Known rows, with every step that occurs
gegopa > lenir: [ 14.4  -2.4  -9.1   9.0  -6.1   5.2  -2.8  -0.1   7.0 -10.6   7.1   6.4
   4.4  -9.9   7.9  -6.5  -7.8 -12.2  -4.5   6.8  -8.7]
gegopa > banasaf > fizimi > rigit: [ -0.2   0.4 -19.0 -12.4  -5.5  -9.3  -0.5  15.3  -8.7  -1.1  -2.7   6.8
  -5.5 -19.3  -3.7 -18.3   8.2  -4.3  17.0 -12.2 -25.2]
gegopa > banasaf: [  9.0  -0.5  -7.7   1.2  -2.4 -13.2  -4.5  -5.3   8.2   4.1   2.9   6.1
  -1.6  -5.3 -12.6  -6.1  -2.2   4.9  -8.6  -6.3  -9.9]
rigit > fizimi > banasaf > gegopa: [  3.1   8.6 -27.0 -13.8 -13.8 -16.0  25.2   9.5 -16.7 -19.9  -6.9   9.9
   0.6 -14.0  -1.6 -22.3  21.4  -2.4  23.5 -11.9 -12.2]
fizimi > banasaf > gegopa: [ -6.0   8.8 -28.1  -5.7   2.3 -15.1  14.8  14.3 -19.7  -5.7   2.1  12.3
  -5.0  -2.0   5.6 -14.7  20.8  -6.5  20.1  -3.8  -4.9]
rigit > fizimi > banasaf > gegopa > lenir > lozi: [ 10.8   7.4 -59.6 -10.4   0.7 -19.0  25.7  13.4 -20.8 -49.4  -8.1  14.5
  -0.1 -37.4   7.9 -26.7  15.7 -16.6  29.3 -14.7 -22.2]
vomot > fizimi: [ 15.5   1.9   2.7 -12.8 -11.8   9.0   4.8  -8.8  -0.3   2.9   0.6  -2.2
   9.1 -23.6  -0.8  -5.6   1.6   4.6  -6.1  -1.3  -0.8]
fizimi > lenir > lozi: [-12.2   1.8 -19.2  -2.7   9.8 -11.2   6.8   3.2 -14.2 -20.5 -14.6  -3.6
  -5.3  -7.4   2.6   0.5  -1.2  -9.0  12.9 -15.8  -5.7]
lenir > fizimi > banasaf > gegopa: [ -7.3  14.6 -24.8 -14.8  -3.6  -9.9  22.1  22.3 -29.2 -13.4  -0.5   8.0
  -4.9  -7.5  18.4 -34.1  35.1  -5.2  26.8  10.6  -1.7]
lozi > lenir > gegopa > banasaf > fizimi: [  2.8  -2.3  -1.5 -13.2 -15.8 -16.8  -3.5   3.0   6.7 -33.1 -13.7  -2.3
   0.0 -52.5   3.6 -17.3  11.1  -5.6  -9.8  -1.2 -14.5]
fizimi > banasaf: [-7.4  0.0 -5.1  0.8 -2.4 -6.4 13.3  2.8 -3.5 -8.1 -2.0  3.5 -3.4  2.7
  2.3 -0.8  8.2 -5.0 10.8 -2.7 -4.2]
vomot > fizimi > lenir > gegopa > banasaf: [ 10.2  10.0  -6.3 -18.7 -26.4  -9.1   9.7  -5.8   1.1 -17.4  -7.7  -1.4
  -1.0 -37.3   7.7 -24.7   7.5   0.1  -9.2 -17.3  -4.6]
vomot > fizimi > lenir > lozi > banasaf: [ 14.0  -4.4 -15.8 -20.5  -1.4 -12.8   8.2 -18.5 -11.3 -26.8  -6.6   0.1
   7.0 -44.8  -1.1 -11.0   9.9  -0.2 -11.2 -22.2 -10.3]
rigit > fizimi: [  9.4   0.3   2.6  -8.3 -16.4  -0.8   9.7  -5.3   1.8 -14.9  -8.6  -2.0
   6.2 -12.1  -7.2  -7.5   0.3   3.5   2.5  -8.4  -8.0]
vomot > fizimi > lenir: [  9.5   3.6   7.4  -9.8 -23.0   4.5   7.8  -9.1  -4.3   1.3  -5.2  -3.4
   7.8 -19.7   1.0  -7.8  -1.2  -2.0  -2.4  -6.6  -5.2]
lozi > lenir > gegopa > banasaf > fizimi > rigit: [ -0.9   0.5  -6.1 -21.2 -11.2 -14.2  -6.2  17.2  -0.9 -29.4 -11.4   3.0
  -3.7 -58.9  16.8 -26.1  16.9 -10.1   4.1 -11.0 -23.5]
gegopa > banasaf > fizimi > lenir: [ -4.4  -2.0  -8.8  -1.0 -21.4 -16.1   5.7   0.9  -4.8  -5.4 -12.2  -0.7
  -2.9  -8.6 -15.9 -10.8  -1.2  -6.1   6.9  -6.5 -20.5]
rigit > fizimi > lenir: [  1.7   1.0   8.0  -5.1 -26.8  -3.7  13.2  -4.9  -1.8 -16.4 -14.0  -3.7
   5.5  -8.1  -5.4  -8.0  -2.0  -1.7   5.3 -14.0 -11.5]
lozi > banasaf > gegopa > lenir > fizimi > vomot: [ 18.1   8.4 -34.5 -27.9  -7.7  -3.5  -5.6  18.6 -20.7 -29.5  18.0   8.8
  13.6 -33.5  31.1 -44.2  31.8 -17.6  -4.0   6.4 -14.3]
lenir > gegopa: [ -7.3   7.3  -5.7  -9.9  -0.9  -0.5   6.0   7.8  -2.3 -22.9  -6.5  -3.8
  -7.5 -12.3  19.6 -10.6   9.9  -1.5   2.9  -5.7  10.1]
lenir > fizimi > vomot: [ -7.6  11.1  -4.1 -26.1  -7.3   9.2   0.5  18.9 -14.4 -12.2   1.5 -13.1
   7.5  -6.2  21.9 -16.5  20.4  -9.1   9.9   5.5  -0.7]
lenir > lozi: [ -6.0   1.1 -23.4  -5.8  20.0  -7.9   3.8   3.0 -10.4 -18.6  -8.5  -1.5
  -4.8 -12.9   1.3   2.4   1.8  -2.5  10.3 -10.5  -2.0]

Rows
[  0.2   8.5  -5.1 -13.3  -8.4 -14.0  10.2  16.6 -19.0 -19.7  -2.5   7.6
   4.1 -34.9  19.6 -31.2  33.6  -9.6  10.7  17.8  -9.8] -> lozi > lenir > fizimi > banasaf > gegopa
[-13.5   3.2 -13.1 -23.2  -8.3   4.6  -1.0  16.4 -13.4 -12.1  -4.5 -13.1
   5.8  -7.5   5.6  -0.6  10.8 -14.0  16.2  -5.0 -10.3] -> banasaf > fizimi > vomot
[ -3.1   2.7  -7.8 -30.1 -16.7 -13.0 -11.1  13.9   1.7 -36.3  -9.5 -10.7
   5.8 -53.4  13.1 -15.1  15.8 -16.1  -5.9 -11.2 -17.8] -> lozi > lenir > gegopa > banasaf > fizimi > vomot
[ -0.2   4.6  15.9 -24.8 -12.5   5.1 -11.3  12.7  -4.2 -18.6   0.1 -12.8
  15.8 -33.1  23.5 -13.8  18.3 -13.3  -6.5  11.4  -9.0] -> lozi > lenir > fizimi > vomot
[ 12.9   5.5  -2.9 -21.7  -7.1  11.5   1.5   4.5  -7.2   5.1   4.6   4.1
   5.7 -29.6  12.5 -14.7   7.9   0.9   7.7 -11.9  -9.8] -> vomot > fizimi > rigit
[  6.7  -7.9 -16.1 -15.5  -5.3 -22.9  14.0 -14.4  -8.8 -43.1 -16.6  -0.3
   3.9 -33.2  -7.3 -11.5   8.0  -0.8  -2.5 -29.7 -17.8] -> rigit > fizimi > lenir > lozi > banasaf
[ -5.8   7.4  -9.2  -5.2 -13.8 -17.0   5.5   3.6   1.8 -19.9 -10.0  -0.2
  -9.3 -13.5   8.2 -18.1   5.2  -3.6  -2.9 -17.5  -3.2] -> fizimi > lenir > gegopa > banasaf
[  1.8   0.0  -2.9  -7.5 -19.8  -6.8  24.3  -2.5  -1.7 -22.2  -9.8   2.0
   2.7  -9.8  -4.4  -7.4   9.2  -0.9  14.6 -11.3 -12.3] -> rigit > fizimi > banasaf
[  0.3   0.8  12.8  -8.9  -5.1  -4.4  -6.1   2.6   7.6 -29.6  -8.1  -4.4
   1.6 -39.4  20.3  -7.9   9.0  -6.8 -13.2   1.3   2.1] -> lozi > lenir > gegopa
[  3.7   7.4  -6.8 -13.6 -30.6 -18.2  16.0  -1.3   4.8 -35.2 -18.1  -1.3
  -3.7 -26.4   1.9 -24.8   6.4  -0.2  -0.3 -25.2 -11.6] -> rigit > fizimi > lenir > gegopa > banasaf
[  9.6   8.1 -57.3  -3.1  19.8 -11.3   1.7  14.8 -20.6 -26.7   2.0  13.0
  -3.0 -26.2  13.2 -19.0   5.6 -15.6  15.9  -4.3 -10.9] -> banasaf > gegopa > lenir > lozi
[  8.2  -1.2 -32.8   3.1  14.2  -2.2   1.6   2.8  -2.8 -29.5  -1.8   4.7
   0.0 -23.0   9.4  -4.9  -6.7 -14.9   6.3  -3.0 -10.0] -> gegopa > lenir > lozi
[-11.0   8.6 -26.0 -31.9 -12.2  -8.1   1.8  19.8  -8.7 -31.4  -8.4 -10.8
  -2.6 -25.2  11.6 -18.1  17.0 -11.6   9.6 -16.9  -9.2] -> lenir > gegopa > banasaf > fizimi > vomot
[  1.5   5.7 -14.8  -8.4  -3.6 -13.0   2.1   3.5   5.4 -17.8  -3.2   2.9
  -8.7 -18.2   6.2 -16.3   8.3   2.6  -6.5 -12.0   1.0] -> lenir > gegopa > banasaf
[ -9.8   0.0 -10.6 -13.8  -2.9   3.7   4.0  19.9 -15.8  -5.4  -5.3   1.5
  -3.6 -13.2   9.2 -11.9  10.4  -8.0  25.9  -5.9 -15.5] -> banasaf > fizimi > rigit
[  2.0   7.6 -61.9  -2.8  17.5 -18.0  16.0  17.6 -23.5 -35.0   0.6  16.7
  -5.7 -24.5  15.6 -18.8  14.1 -21.3  26.5  -6.6 -14.8] -> fizimi > banasaf > gegopa > lenir > lozi
[ 20.4   6.5 -34.7 -19.0  -2.1  -4.7  -0.7  21.2 -22.8 -21.2  17.6  23.4
   4.6 -39.3  34.4 -54.8  31.0 -12.1   6.1   5.9 -19.2] -> lozi > banasaf > gegopa > lenir > fizimi > rigit
[  4.2 -11.5  -4.9 -10.5  -6.6  -8.5   3.0  -6.8  -6.3 -16.7  -3.1   2.0
   3.5 -20.3  -7.7  -9.4  12.1   0.3  -6.3  -0.2 -10.5] -> lozi > banasaf > fizimi
[  6.5  -8.7 -43.3 -24.2   6.3  -7.9  -3.6   7.0 -13.1 -49.4   0.3  -2.5
  10.0 -43.1  11.4 -11.6  10.8 -24.7   3.7 -13.4 -23.9] -> gegopa > lenir > lozi > banasaf > fizimi > vomot
[  7.3  17.3 -36.2 -23.8  -7.8   6.2  -1.9  31.0 -22.9 -20.1  12.1   2.5
   9.6 -20.7  34.1 -36.8  23.7 -22.2  14.4  11.5 -10.3] -> banasaf > gegopa > lenir > fizimi > vomot
[ -5.1   9.6  -1.1 -17.2  -1.3   8.6   4.5  21.3 -17.1  -5.7   0.6   1.7
  -1.2 -11.6  26.4 -26.9  20.1  -3.0  19.4   4.9  -6.8] -> lenir > fizimi > rigit
[-19.0  -0.8 -23.7  -8.5   2.7 -11.1  13.1   7.3 -23.1 -27.6 -22.5  -8.2
  -5.7 -15.3  -1.8  -2.3   3.3 -12.9  25.9 -10.2 -12.2] -> banasaf > fizimi > lenir > lozi
[ 25.6  -3.1 -32.7  -1.9   0.2 -12.9  -5.1   0.5  -5.7 -16.8  17.4  20.8
   5.3 -27.8   8.0 -27.2  12.3  -8.9 -14.8   1.6 -12.7] -> lozi > banasaf > gegopa > lenir
[  2.9  -3.5 -14.9  -4.3 -10.7 -12.0   1.8   1.0  -1.4  -3.5  -5.8   1.0
  -2.9 -12.5 -17.7  -8.9   1.6   0.6   4.3  -1.5 -16.1] -> gegopa > banasaf > fizimi
[ -3.4   1.5 -20.0 -22.1 -10.5  -8.8  -5.0  11.0  -5.2  -8.1  -1.5  -7.6
   3.3 -13.7  -7.5  -7.6   7.3 -10.1   7.5 -11.3 -19.3] -> gegopa > banasaf > fizimi > vomot
